Each row was made from one path, in order. Every step used is in the known rows, and no mark comes twice. Write each row's path.
(in the rows, 128 means zero)
Known rows
geros/ramek: [146 143  85 166 155 127 101 122 160 127 111 107 132 108 154 142 137 141
 112 121 108 141 153 166 153  96 138 130 140  87 119 121 158 104  80 120
 121 127 116 120 160 108 180 165  88]
peku/nikadi/ramek/geros: [180 152  97 147 194 161  82  98 131 115 125 100 149 139 166 115 144 152
 128 122 114 138 145 153 155 107 152 168 163 121 196 110 160 114  67 113
  92 108 123  93 165  98 194  99 114]
misas/geros: [145 142 157 147 173 122  93 121 144 139  67 130 141 118 164 144 146 132
  96 123  90 143 167 169 174  99 130 124 136 103 143 112 146 119 119 117
 116 123  88 129 155 148 183 184  83]
movo/ramek: [116 137 109 168 147 129 108 104 169 127 122 118 140 106 153 136 142 130
 125 113 112 130 134 162 151  83 125 139 128 101 111 116 158 100  82 132
 116  91 102 101 156 145 173 136  88]
favat/geros/mago/birip/ramek/movo: [107 127 187 183 131 152 103  98 139  74 101 160 136  48 165 165 147 117
 149 121 117 143 106 132  61  71 157 154 116 166 170  87 147 129 122 149
 160 149 100  88 110  82 167 192  81]
kaga/geros: [143 142 127 140 148 131  94 120 161 134  76 140 138 108 161 159 152 102
 121 114  77 141 171 156 174  99 137 155 123 125 144 111 130 128 103 129
 107 123 107 104 167 157 146 167  54]
nikadi/ramek: [174 140 101 170 147 139  85 115 142 127 110 114 119 122 158 135 113 150
 115 114 103 129 142 159 155  75 152 150 141 103 148 115 136 123  80 123
 117 135 113  98 161 103 179 147  86]
nikadi/peku: [151 126 110 152 127 129 100 101 140 124 103 132 122 148 150 131  92 124
 116 104 117 120 148 166 155  89 128 130 123 102 118 140 139 118 118 135
 115 145 120 106 155 110 168 160  82]
movo/ramek/geros/misas: [118 159 159 140 172 116  91 118 151 136  99 114 172 130 151 161 154 164
 123 129 145 136 118 164 151 105 134 154 130  96 121 116 171 111  73 127
 121  77 113 143 161 139 211  86 135]
kaga/nikadi: [153 127 136 155 190 127  96 101 175 126  95 180 133 127 158 140 154 126
 108 130 104 128 138 164 166  98 151 141 138 100 129 104 160 113  93 106
 106 129 128 100 186 114 137 157 112]
mago/birip: [ 94 127 137 168 158 145 109  99 151 133  99 121 122 112 148 125 165 128
 128 109 103 124 121 155 141  86 123 156 158 123 119 111 147 127 118 131
 121 142 113 102 135 108 159 178  65]
peku/nikadi/ramek/geros/kaga: [156 166 128 137 199 168  78 112  92  95  97  98 159 154 162 118 148 165
 133 111 123 127 132 130 163 118 166 170 175 138 202  99 169 116  48 106
  86 113 131  67 165  84 191 123  80]
birip/mago/geros/kaga: [135 136 171 145 138 147  78 139 116 135  63  98 120 152 166  99  99 151
  87 108 108 143 141 128 125 101 151 198 162 127 150  85 140 132 106 108
 116 123 107  57 151 112 181 129 128]
birip/ramek: [142 147 154 166 148 134 107 108 170 126 110 128 138 110 150 142 136 144
 115 118 103 126 132 162 100  70 160 146 131 113 129 112 123 113  89 123
 129 115 107  80 161 111 168 141  91]
geros/kaga/nikadi: [130 144 161 146 196 134  82 118 137 116  63 184 139 149 156 136 146 131
 117 126 113 113 122 141 175 107 161 152 155 121 135  87 159 110  74  97
 103 131 134  79 194 102 134 180  77]
favat/geros/mago: [161 133 159 180 131 128  72 105 147 133  73 195 128  96 172 138 115 122
 119 113  88 155 160 154 139 110 133 121 113 134 130 111 154 117 115 119
 123 143 118 123 133 106 164 187 102]
misas/geros/ramek: [155 149 109 154 177 126  88 129 154 135  88 105 147  92 164 162 143 151
 103 141 109 146 172 171 166 109 140 118 135  82 139 119 161 109  87 114
 129 120  87 138 166 142 206 189  74]
geros/kaga: [117 152 160 154 156 128  94 124 107 121  61 126 140 149 148 125 139 130
 113 106 105 124 134 134 172  95 144 148 148 127 131  93 142 114  95 124
 107 130 119  86 151  98 160 179  63]
birip/mago/geros/ramek: [162 129 102 162 138 146  77 138 173 140 114  78 126 112 174 118  99 160
  88 125 115 149 155 154 103  99 143 182 156  82 137 111 149 121  95 111
 127 119 105  87 160 118 202 107 154]
favat/geros/kaga/nikadi/ramek: [154 158 124 157 189 149  60 113 134 112  57 173 138 108 161 159  94 144
 132 134 125 112 107 140 160 112 183 160 144 147 193  86 145 123  28  81
 108 139 124  60 195  92 167 182  59]
peku/nikadi/ramek: [190 144  94 168 179 162  90  90 150 111 116 110 133 117 162  94 138 137
 129 115  94 124 145 162 153  86 151 153 162  98 162 114 165 114  75 116
  92 124 125  91 155 102 168 138 101]
misas/geros/favat: [125 158 156 156 159 125 103 104 131 136  45 162 121 112 167 145 137 123
 103 109 108 130 168 168 166 136 127 142 135  82 129 113 144 114 103 106
 115 124  97 119 163 122 185 216  76]
movo/ramek/geros: [102 149 107 148 169 123 105 116 156 127 127 111 160 121 160 157 147 153
 123 113 120 135 135 150 149 101 131 144 136 125 141 110 154 101  70 132
 118  82 105 102 165 138 189  91  97]
ramek/geros: [132 139 137 142 174 120  93 122 136 136 104 119 146 149 158 147 145 137
 100 115 105 150 161 153 161 108 133 143 145 125 149 103 136 121 105 126
 114 116 115 110 159 113 174 116 111]
ramek/geros/kaga/nikadi/peku: [131 141 138 122 184 141  83 104 121 110  76 174 142 179 163 165 117 150
 127 115 143 113 122 126 168 125 159 153 158 145 166 111 156 119  66 107
 111 127 135  70 200  93 163 144  68]
movo/ramek/geros/kaga: [ 85 159 132 141 173 134  97 129 114 115  96 109 162 138 153 156 153 163
 124 106 135 135 120 125 161 110 142 150 140 141 148  93 161  99  47 127
 112  78 111  76 166 119 196 120  57]
misas/geros/kaga: [121 157 178 140 178 128  88 132 105 124  36 133 152 133 161 147 144 138
 105 118  99 133 156 145 181 107 144 136 146 129 151 101 150 115  92 112
 113 121  94 107 161 128 181 207  43]
mago/geros: [134 129 150 150 171 127 100 124 156 143  82 126 127 143 157 101  95 132
 100 118 109 150 152 169 181  79 130 159 133 119 143 111 135 126 113 106
 118 125 102 100 149 140 176 104 126]
geros/misas: [151 149 186 147 152 121  82 121 148 135  70 139 150 141 144 132 140 130
 108 131 114 129 140 176 168  89 134 150 139  84  99 114 159 124 108 120
 113 133 133 154 150 118 172 146 140]
misas/geros/kaga/nikadi/ramek/movo: [156 156 159 130 214 138  79 137  97  59  60 144 165 104 174 176 125 140
 116 146 127 122 108 138 187  89 193 164 141 137 205  65 161 115  73 107
 128 137  96  82 181 111 185 203  39]

Which path is each row?
[139 161 131 139 169 136  66 128  84 116  81 102 145 158 156 153 128 174
 115 110 127 134 131 126 164 107 174 168 158 149 185  91 136 121  49 114
 119 120 120  75 171  82 202 137  56]	nikadi/ramek/geros/kaga
[123 124 189 157 164 139  77  86 134 138  71 185 117  93 171 138 173 166
 121 126 115 138 143 146 137 105 123 132 146 132 121 122 172 128 132 130
 142 133  96 136 132 124 191 225  61]	misas/geros/mago/birip
[110 148 179 141 175 130  93 133 115 129  47 120 134 162 153 100  99 138
 105 107 113 141 136 144 190  95 144 174 145 143 149  93 142 129  93 101
 112 121 109  77 152 126 179 127  85]	mago/geros/kaga
[114 133 179 182 128 151  87  77 163 138  96 185 120  57 166 148 151 150
 143 116 116 133 115 145  49  87 153 143 132 160 150 113 144 133  90 123
 145 136 106  89 127  89 181 196  82]	favat/geros/mago/birip/ramek
[117 153 127 157 150 119 112 105 119 127  85 149 118 149 166 152 148 136
 106  88 126 138 156 151 154 138 128 164 135 103 143 106 134 115  87 123
 115 119 131 103 160  92 174 154 106]	ramek/geros/favat
[168 141 109 138 203 131  69 105 151 124 121 159 134 131 167 165 129 169
 117 139 127 131 122 147 157 106 172 161 153 124 190  98 146 121  52  99
 114 120 122  87 202  93 177 106 107]	kaga/nikadi/ramek/geros
[118 123 194 174 135 145 109  90 139  70 119 156 129  70 160 150 166 139
 134 114 124 136 102 132  73  55 160 156 121 150 129  98 161 123 134 166
 160 143 103  86 117  78 160 184  84]	geros/mago/birip/ramek/movo
[164 148 109 144 164 127  80 118 127 128 124 100 131 134 162 158 127 168
 107 112 117 141 143 149 155  98 155 161 144 126 180 111 130 124  72 122
 121 119 109  96 167  99 197 107  92]	nikadi/ramek/geros
[137 139  85 165 151 124 109 139 133  71 123  79 156  92 154 161 137 111
 112 124 114 147 144 154 163  73 144 138 116  93 134  97 159 105 108 145
 137 139 117 117 140  95 173 159  85]	geros/ramek/movo
[144 156 188 133 173 120  79 125 134 142  73 127 175 154 149 155 151 144
 100 135 126 137 143 170 163 115 136 158 137  98 136 109 155 136 100 119
 124 119 131 152 156 114 192 106 146]	ramek/geros/misas
[116 117 167 172 142 143  77  82 136 134  97 187 105 111 163 121 172 149
 129 108 112 132 136 139 131  91 116 145 143 132  99 120 168 123 128 141
 140 145 126 116 130  88 168 199  79]	geros/mago/birip
[167 139 108 164 145 130 101 129 117  71 115  90 145 103 160 153 110 116
 110 111 104 139 129 149 166  65 160 158 123 118 166  89 135 117 108 144
 137 141 109  96 138  91 171 145  83]	nikadi/ramek/movo
[121 138 148 164 148 122 109 103 139 135  62 148 105 137 163 106  91 123
 103  99 130 142 151 164 179 116 119 179 130  91 127 106 136 121  98 103
 114 125 111  93 149 123 179 140 119]	mago/geros/favat
[ 91 155 109 163 151 123 116 100 143 127 109 136 128 113 164 161 144 141
 124  88 145 130 135 147 140 136 129 161 131  99 126 114 157  96  61 130
 117  79 113  93 169 118 203 131  94]	movo/ramek/geros/favat
[168 135 186 157 156 117  69 101 139 140  64 188 128 111 173 145 146 154
 100 124 101 148 179 157 155 105 132 114 125 117 117 124 163 115 129 119
 129 129  98 142 148 130 192 202  82]	misas/geros/mago
[122 164 148 159 145 130 119  99 141 125  98 146 128 120 163 167 142 150
 114 100 134 132 140 154  91 119 163 171 133 116 146 102 115 116  61 115
 128 106 113  70 168  86 190 140 103]	birip/ramek/geros/favat
[149 126 105 156 136 137 102 152 149  84 126  54 141 100 173 134  99 120
  87 129 124 164 146 146 116  84 154 187 137  94 155  86 151 121 116 131
 141 133 110  84 136 103 196 106 152]	birip/mago/geros/ramek/movo
[131 143  84 179 145 123 107 149 137  73 105  83 169  68 160 175 113  83
 122 126 107 155 148 169 152  94 143 133 110 107 177  96 149 111  91 139
 132 143 105 112 131  97 178 168  85]	favat/geros/ramek/movo
[138 140 100 151 165 130 101 130 171 138 109  98 128 117 157 115 100 155
 107 132 131 150 157 170 171  90 135 154 130  95 140 121 152 119  82  98
 126 120  99 105 155 130 200 106 120]	mago/geros/ramek
[120 126 186 180 134 150  90  72 161 130 109 182 105  84 160 135 176 180
 139 118 114 120 120 142  62  69 158 147 142 143 111 119 157 122 109 137
 149 136 109  87 136  85 176 185  85]	geros/mago/birip/ramek
[133 134 106 154 176 122 110 148 151  79 114  68 153 104 159 133  96 119
 105 129 131 160 143 158 181  74 149 164 110 106 162  95 160 116 111 128
 131 128 102 104 136 122 197 102 109]	mago/geros/ramek/movo
[118 130 214 159 163 143 101  97 132  77  96 156 143  53 176 167 177 150
 133 132 128 142 113 140  78  66 165 149 131 156 154  97 167 123 137 142
 169 132  77 105 123 109 195 208  68]	misas/geros/mago/birip/ramek/movo
[111 157 154 157 154 136  78 134 103 127  39 135 152 124 152 141 114  99
 120 113  97 139 140 149 166 113 142 142 135 145 165  92 132 124  77 107
 105 138 120  83 150 100 157 195  58]	favat/geros/kaga
[143 144 108 155 170 118 111 143 133  75  99  79 173  79 167 174 142 122
 106 137 116 153 154 163 176  89 154 126 117  96 159  98 165 105 111 133
 139 128  86 135 145 122 202 185  72]	misas/geros/ramek/movo
[198 137 137 153 186 131  50  93 148 125 117 222 112 122 182 164 137 190
 118 140 131 140 136 131 145 116 174 150 141 135 166 106 173 114  65 108
 129 129 131 103 194  83 190 125 121]	kaga/nikadi/ramek/geros/mago
[ 93 153 130 141 213 135  92 117 146 108  95 163 163 133 160 167 162 160
 130 126 138 121 105 127 158 120 158 158 147 149 161  89 181  97  40 107
 110  82 119  65 206 119 174 120  75]	movo/ramek/geros/kaga/nikadi
[150 159 103 148 186 136  85  88 136 117  99 186 116 128 176 169 133 165
 119 117 145 122 127 144 150 140 165 173 147 104 175 103 142 117  37  95
 121 119 135  84 206  82 181 144 106]	kaga/nikadi/ramek/geros/favat
[123 134 206 162 161 152  85  81 152 136  86 185 115  66 171 151 182 184
 133 134 126 129 129 150  74  81 152 135 141 145 136 123 162 124 108 126
 151 122  81 112 143 114 193 209  67]	misas/geros/mago/birip/ramek
[132 153 120 144 127 135 114 102 151 132  61 165 116 109 170 161 145  98
 123  95 108 128 178 166 171 133 131 176 126  95 132 110 127 120  80 120
 105 125 113  93 168 138 156 198  50]	kaga/geros/favat
[ 75 150 180 131 216 160  88  99 146 114 100 165 144 127 157 168 192 183
 141 129 152 105  76 122  88 102 186 182 177 172 185  83 150 128  41 101
 127 113 113  42 200  84 162 148  63]	mago/birip/ramek/geros/kaga/nikadi
[120 149 161 126 217 131  84 128 121 113  68 178 165 165 158 157 159 150
 113 129 125 128 124 128 172 126 165 162 158 147 175  81 158 116  66  93
 103 121 133  79 197  93 153 140  82]	ramek/geros/kaga/nikadi
[157 120 114 153 166 133  93  90 175 122 110 194 121 140 154 142 103 120
 119 125 112 106 136 165 161  99 145 139 131 106 124 134 161 116  96 112
 113 140 130  96 191 111 142 160  98]	kaga/nikadi/peku
[149 127 142 147 185 146  49  76 146 123 119 217 108 108 180 157 167 201
 137 135 145 132 107 124 124 105 169 162 157 147 173 109 178 133  75 114
 137 132 135  98 183  76 187 147  93]	kaga/nikadi/ramek/geros/mago/birip
[156 143 187 153 147 128  76  97 148 127 119 181 133 119 170 162 156 183
 112 117 117 150 142 137  87  97 165 137 122 145 139 112 148 114  98 126
 144 110 109  93 159  93 192 123 120]	birip/ramek/geros/mago
[157 156 184 123 150 129  85 119 166 139  55 146 159 117 156 166 153 117
 120 138 102 137 166 177 179 105 138 172 128  97 125 119 149 133  99 128
 114 122 119 146 160 159 171 151  89]	kaga/geros/misas
